Each row comes from the steps of one walk. Every step used is in the known rows, and no mark comes twice. Write the walk behind each row, first mark first.
Known rows:
J-R-N-D-T-Q: [-18 -28  12   3   9   1  15  12  -2 -47 -16  -8  -6  10 -29   8  15   1
  26  -6  -7  29   9  -5 -24  -3   0   9 -19  16  16  22 -18   8   1  -5
  31 -20 -12  24   4  19   6 -27  26 -30 -27  -2  -4  -6  -2]
T-Q-J-R: [  2 -11   5 -29   3  -8  52 -20  -8   6   2  -5   1  -4  22   5 -16  -8
  -1   8  -2  17   8   2 -27   6 -15   0  41 -13   7   6 -13 -10   2   1
 -10  34 -12   5   7   8 -28   5 -16  19  -5  18  10  13   3]
N-R: [  6 -16 -14  -2   7  -3  17  10  -2   9   5 -14   0  -3  16  -5  -5   4
  -5  12   0 -44  -2 -17  36   8  10   3  -6  -4   3  -1  13   5  -7   4
  -5   6  -3 -25   7  -5   7  10  -2  10  22  -5   2  -7  -6]
R-T-Q-J: [ 10 -16  -1   5   1  -4  -6  -5  -4  10   5  12 -38  10   7  12 -21 -12
 -11   5  20  19 -20   5   5  32  -7  -7  24 -22  -6   3  -9 -12  22   3
 -20  20   9  -2   1  -2 -13   6 -19  25   2   3  16   7   7]
R-N-D: [ -6   0 -13  25   4   5 -61  27   3 -25  -2   8 -27   4 -10  -7  16  -2
  -1   8   5 -10  -2  -6  11   9 -18  12 -10  -4  23  26  -3   9   2   0
   2  -6  20 -16 -10   3  29   4  26  -2 -26  -8 -15 -26  -1]
T-Q-N-R-J-F: [ 12 -39  12 -38   4 -11  -8 -33   0 -11 -16  16  24  -2 -28   3 -11  27
  -4 -29 -18 -33   3 -11  17 -36  39  11 -10   5 -36 -10 -27 -18 -12   0
 -10 -32  -7   1  -3  37  25  16 -34   9  29  -1  11   2  15]
N-R-J: [  2   3 -24 -19  10   1   8  -3  -2  15  -8  -5  26  -1   2  -8  -3  33
  -3 -25 -16 -36  -4 -12  30   3  21   9 -31  -6   1  -7   1  -3   1   4
  -5   7   4 -23   4  13  -3   5  -9  15  25  -6  -2   5  -2]
R-J-Q-N-D-T: [-25  22   6  11   7  14 -44 -30   2   7 -15  -1  27  12 -46  -4   3  30
  15 -33 -17  41   4   8   7 -18   3  13 -31  32 -44   9 -25   1  -4  -2
  50 -50 -20  26 -11  -1  -6 -19  10 -33 -46   0 -25 -11  -6]
X-T: [  7  -5 -10  12  18 -15 -18  13  13  30  22   0  18   3  23   0   3  -4
  -1  43  -3 -10   6  18   2   3 -30 -11 -29  -7  31  -1   1   7  -1 -10
   1  -9   2   7 -14 -14 -15   3  10   3  28   1   1  -4  -6]
R-T: [  3  -2  -9  28  -1  -1 -18   6  -5   8  15   6 -46   9   1   4 -14  -2
 -14 -15   7  22 -25   5   2   8 -18  -2 -26  -2  15   6   0   0   2  -7
 -23  14  12 -10  -2 -27   6   2   4  21  25  -7   4   4   3]
N-D-J-F: [ -6  24 -15   7 -20  21 -60  14  16  17  -7   4  -6  -4 -13  16  16  12
   9  -5  10   9   9 -18 -18 -60 -17 -16  -7  23 -15  12  35   1 -35  -3
   1  14  -3   2  -7 -16  17   5   6 -23 -55 -21 -34  -1   4]
D-T-Q-N-R-J: [  1 -26   8 -29  24   6  13 -10  -2  -6 -24  -3  55  12 -40   0 -10  25
   1 -26 -23 -10  -2  -8  37  -2  44   1 -33  10 -31 -19 -35 -14  13   0
  18 -45 -11  10   7  28   4  -7 -21 -11  26   2  13  -1  -1]
R-N-D-J-Q: [-29   3  -5  25 -22  16 -27  13   8 -24   1   1 -41  22 -10  -5  18 -11
  25   3  17   2  12  -7   0 -37 -20   7 -35  31   1  28  25  14 -15  -8
  25  -2 -13   5  -7   1   7  -5  33 -14 -66 -18 -35 -15   0]
X-T-Q-J: [ 12 -18   2 -12  20 -17   0   6  13  25  13   9  26   1  27   7  -7 -13
   1  62  10 -15  14  15   1  28 -21 -18  17 -28   6   2 -15   0  14   2
   2   1  -4  16 -14  -5 -32   6 -10  11  10  14  10   0  -6]
T-Q: [  1 -34   6 -22  12 -11  12 -16   1   8   5   0  13  11  20   7 -10  -8
  -6  15  -7   3  -4 -14   3  17 -19  -6   3  -9  17   3  -6 -10  -3 -12
 -13   1  -5  -3  -8   4  -2   7  -6  20  22  -3  19  -5   0]
R-N-Q-J: [ 10  38  -4  14  -4   0 -30  32 -10 -15  12  19 -11 -16  22 -29  12 -45
  -8  26   3 -46  -1  -6  -6  33  12   3  38 -13   4  -4 -11  19  10   8
  13  16  25 -43 -11  -8  11  14   6  24  18   6  11 -17   6]
T-Q-J-F: [ 18 -19   8 -20   4  -8 -21 -22   4  10   2  22 -12  -6  25  19 -16 -11
  -4  18  -3   2   8 -15 -24   8   1  -9  44 -12 -31  10 -17 -11 -22   2
   0  24  -4  10 -16  10   0  15 -27  18  -8   9  10  12  17]
D-N-R-T-Q-J: [ 12 -21   7   5  -3  -4  33 -12  -3  -4  -6  13 -27  10  18  13  -3   2
 -10   0  27 -37 -11  -7  56  46  30  -7  16 -25  -7  -1  50  -9  22   2
 -30  -5  15   3  31  10 -16   2  -4  -2   5  -4   8  -2   3]
Q-J: [  6  25 -17   4   7   6 -22   9  -2  27  10   8  -5  -4  29  -4 -18 -19
 -16  18  -2  -1   2  -1   0  28 -15 -13  30 -21 -10   5  -7  -2   3  -2
  -3  32   8 -13 -11 -13 -16  16  -8  18  -4  10  -8  -4  -3]
D-J-R: [-13  18 -12 -15 -18  12  36   5   1   5   7 -21   4   7   6   5  -7   3
   7 -19 -17  27   5   6 -39 -54 -29  -9 -24  21  25  -9  25   2 -15 -12
 -10  34 -13   2   5  -8 -19   5  -4   1  -4  -3 -16  17  -3]
J-R: [ -5   4 -10 -10   1  -6  38  -9  -6   1   9 -20  -1   0  18  -1  -9   2
   1 -12 -17  17   2   8 -27 -10 -20   4  -1   3  29   3  -1   3 -15  -9
 -10  20  -4  -2   2  -9  -7   5   0  10  17   1  -2  16  -4]
Q-N-R-T: [ 13 -18  -3  24  -2  -7  -6  17 -12 -11   4   1 -43   1 -23 -10 -11   1
 -13 -11  12 -17 -23   9  39 -16  16   5 -21   0  -9 -11 -13  -5  15   9
 -25 -28  10 -22  15 -12  31  13   2   6  32   0   2 -15  -1]
R-T-Q: [  7 -40   4   4   2 -11   4  -9  -5  -1  10   8 -29  17  -1  13 -13  -1
  -4  -6  15  21 -28   0   2  14 -10  -1 -21  -7  18   4  -4 -14  12  -4
 -23   1   4   6   0  -8   3  -2  -2  23  31 -10  17   0   7]
N-D-T-Q-J-R: [-12   3   1 -10   6  10  26  -8   0   0 -20 -14  25  -4  -5  11  10   7
  15   6   0  37  10  -2 -19  13  -1  -7  30  -3 -24   7 -18  -4   7   7
  34   9 -22  25   8   7 -22 -24   4 -28 -54  13  -6  10  -9]

Which walk is each row?
[ 16  52  14   8 -15   2 -23 -20   4  13   7  26  17 -29  45   1  15 -14
 -12  15  -3 -38   3 -11  -5  25  20 -11  48  -4 -20  -7  58   8 -21  -7
   3   6  14 -11  -9 -22   3   9  -5  -4   3  -1   4   2   9] : D-N-Q-J-F
[-14   2  -7  19  -8  -2 -12  17  -3 -43   1  -7 -31  -6 -13 -12  12   2
  10  -9  -4   9  12   6 -19 -13 -16  21  -7   3  33  20   1  13  -5  -3
  -3   0   5  -9   2  14  17  -1  28  -7 -24  -3 -16  -9  -2] : J-R-N-D
[ 19 -41  14 -28  12 -24 -12 -15  19   0  -1  14  44 -10 -28   2   0  26
   9  10 -10 -43  18  10  17 -42  37  11 -34   6 -19 -17 -25 -17  -5   7
  -5 -53 -10  16  -8  33  11   5 -28  -3  39  -1  17   2  14] : X-T-Q-N-R-J-F
[ 10  43  -6   1  -2   1  -6   9  -7  27  12   8  23 -21  32 -24  11 -22
 -10  31   0 -34   1  -3  -3  29   0 -10  49 -10  -6 -16   5   9   0   7
   5  21  13 -35  -9 -25  -3  11  -6  19  17   5  11  -3  -7] : N-Q-J
[  1  22  -5  17 -17   0  19  -1 -13   3  10  -1 -51  -3  10  -1 -25  -2
  -8 -20   6  33 -12  25 -31   4  -8   3  11  -5   4   0  -4   1  13   0
 -22  43   9  -4   6 -17 -18   5  -7  18  -8   9  -2  23   5] : Q-J-R-T
[  2   4 -13 -14   7   2 -12  -3  -6   6  -8   1  27   0 -26 -18 -11  25
 -14 -34 -16 -29  -1   1  41 -16  24  13 -27   0 -14 -17 -21  -6   5   7
 -15 -24   9 -24   1  19  13  19 -20  12  31   1  -1 -10  -1] : Q-N-R-J
[  0 -28   8 -10  20   1   8  -6   4   6  -4  -8  27  18   6  17 -10  -7
   0  10 -10  22  -7 -17   1  23  -3 -16 -14   5  -6  -1 -17  -7  -4 -10
  27 -17 -17  23  -6  -6  -9 -14  -6   0  14  -2  11  -3  -5] : D-T-Q
[-13 -17   4  -6  17   9 -15  -3   8  11 -17 -12  32   5 -11  13  17  13
  11  12   1  24   1 -20   8  16  -7  -9  -5   0  -8  10  -9  -6   3  -2
  29 -20 -12  20   3  -6   3 -22  12 -25 -34 -10  -3  -8 -10] : N-D-T-Q
[ -4 -10   2  13  13  13 -40  32   5 -21 -18  14  -7   3 -18   3   9 -17
  15  22   8   5   7 -10   8  36   8   1  19  -6 -26  19 -33   5  20   9
  37  -9   2   9  -4  15   5 -15  10 -13 -51   7  -6 -18   1] : R-N-D-T-Q-J
[  6 -29  17  -7  21  -2  -6  -4  -1  -2  -5  -5  30  20 -22  10  -9 -17
   2   3 -14  32  -2  -1   8   1   3 -20 -10   4 -17  -9 -47 -11   2 -10
  18 -45 -14  20  -5  -2   7  -2 -11  -5  17  10  13 -10  -4] : D-T-Q-N
[-15   6  -2  25   3  11  -7  27   0 -35  -7 -12 -19   1 -20  -1  13   1
  25 -14  -8  24  11  -1 -26 -10  -4   9 -29  21  11  11 -20  17  -4  -3
  33 -12  -5  12   3   2  10 -23  31 -32 -38  -3 -14  -5  -1] : J-R-N-D-T
[-26 -14   6  -3 -30   7  31   5   5 -10 -11 -21 -25   7 -28  16  12  24
  16 -25  24  48 -10   9 -20 -55 -24  -1 -30  17  32   6  38  -4  10   4
 -24  17 -10  20  18  -1   0 -16  10 -17 -34 -16 -12  13  -2] : N-D-J-R-T-Q
[  6  45  -1 -10 -15  -4  40  -6 -13  17  15 -11  15 -24  32 -31  10 -17
  -4  14  -4 -17   6   9 -33   9  -1   4  49  -8  13 -20   4  12  -3   6
   1  37  -3 -27  -2 -15 -10   5   1   9  13  12   7  14  -3] : N-Q-J-R
[  5 -15   6 -19  11 -24  48  -8  10  13  14  -7  21  -4  24   5  -8  -8
   8  44   3  -1  20  27 -24   2 -20  -7  15 -16  20  -4  -9  -1  14   4
   1  14 -17  25   0   4 -41  -4  -5  10  11  18  14  18  -3] : X-T-Q-J-R
[ 11   0  -2 -14   0  -1 -32 -13   3  -2  -7  13   8  -7 -26  -4  -8  29
  -6 -34 -22 -27   0  -6  16 -38  38  16 -21  17 -31 -15 -26  -3 -17   5
 -12 -24   4  -9  -6  23  25  18 -24   7  23  -4  -7  -1  13] : Q-N-R-J-F
[  1   3   6  -6   7  15 -49  -6  15  12 -24  11   7  -5  -4  26   9   3
   7  21   4  16  14 -23 -14  12   9 -12  34   1 -60  13 -19  -6 -16  11
  35  -3 -14  27  -9   2   0 -14  -5 -29 -60   2 -11  -2   6] : N-D-T-Q-J-F
[  5  33   9   6  -1  -1   6  -9   0  12   7   2  42  -9  37  -8  26  -6
 -13  12  -3 -35  -3 -13  22  26   3  -3   8  -5  28 -16  67   9 -12 -13
 -10 -16  15 -15  -1 -22   4   6  14  -7  38  -8   9  -8 -10] : D-N-Q
[  7 -52   3  -3   3 -13  33  -3  -7  -5   1  -2 -29   9  -1   9  -3   6
  -4   0  17 -24 -22 -13  39  14  21   7 -17  -7   6  -3  10 -10   9   6
 -25  -2  -2 -10  19   6  15  -2  -4  15  35 -11  20   1   3] : N-R-T-Q
[ -1  55   6   1 -13  -2  46 -21  -3   4   8  -4  31 -23  37 -17  18 -13
  -8   6  -5 -21   9  10  -6  23   8  -5  42  -7  15 -17  59  13  -3  -2
 -10  18  12 -12   9 -11 -19   0   8  -6   6  10   2  12  -8] : D-N-Q-J-R
[ -4  -7  -6   5   0  -6  16  16 -10 -40   9  -1 -40   2   3  -8 -11 -17
   9 -11 -15   6   1   9 -33  -9 -11  15 -20   8  37   9 -12  10 -12  -9
  -5  13   3  -8  -4   5   5   9  13  15  17  -1   2   1   7] : J-R-N
[  2  55  13  29 -29  -1  41 -11 -11  -3   3   0 -12 -21  25 -14   9  -7
 -11 -16   9  -2 -11  19  -9  25  13   3  19  -7  20 -19  62   7  11   2
 -25  18  19  -5  21 -25 -15  -8  10  -5  16   4   6  14  -5] : D-N-Q-J-R-T
[-22  21   3  25 -32  18 -12  24   4 -10  -1 -18 -30   1 -57   0  11  17
   8 -40  15  51  -7  29 -18 -78 -27   2 -27  24  14  -5  14   3  12   5
 -28  -5   0   1  16 -15  17  -1  10 -26 -37  -4 -31   0  -3] : Q-N-D-J-R-T
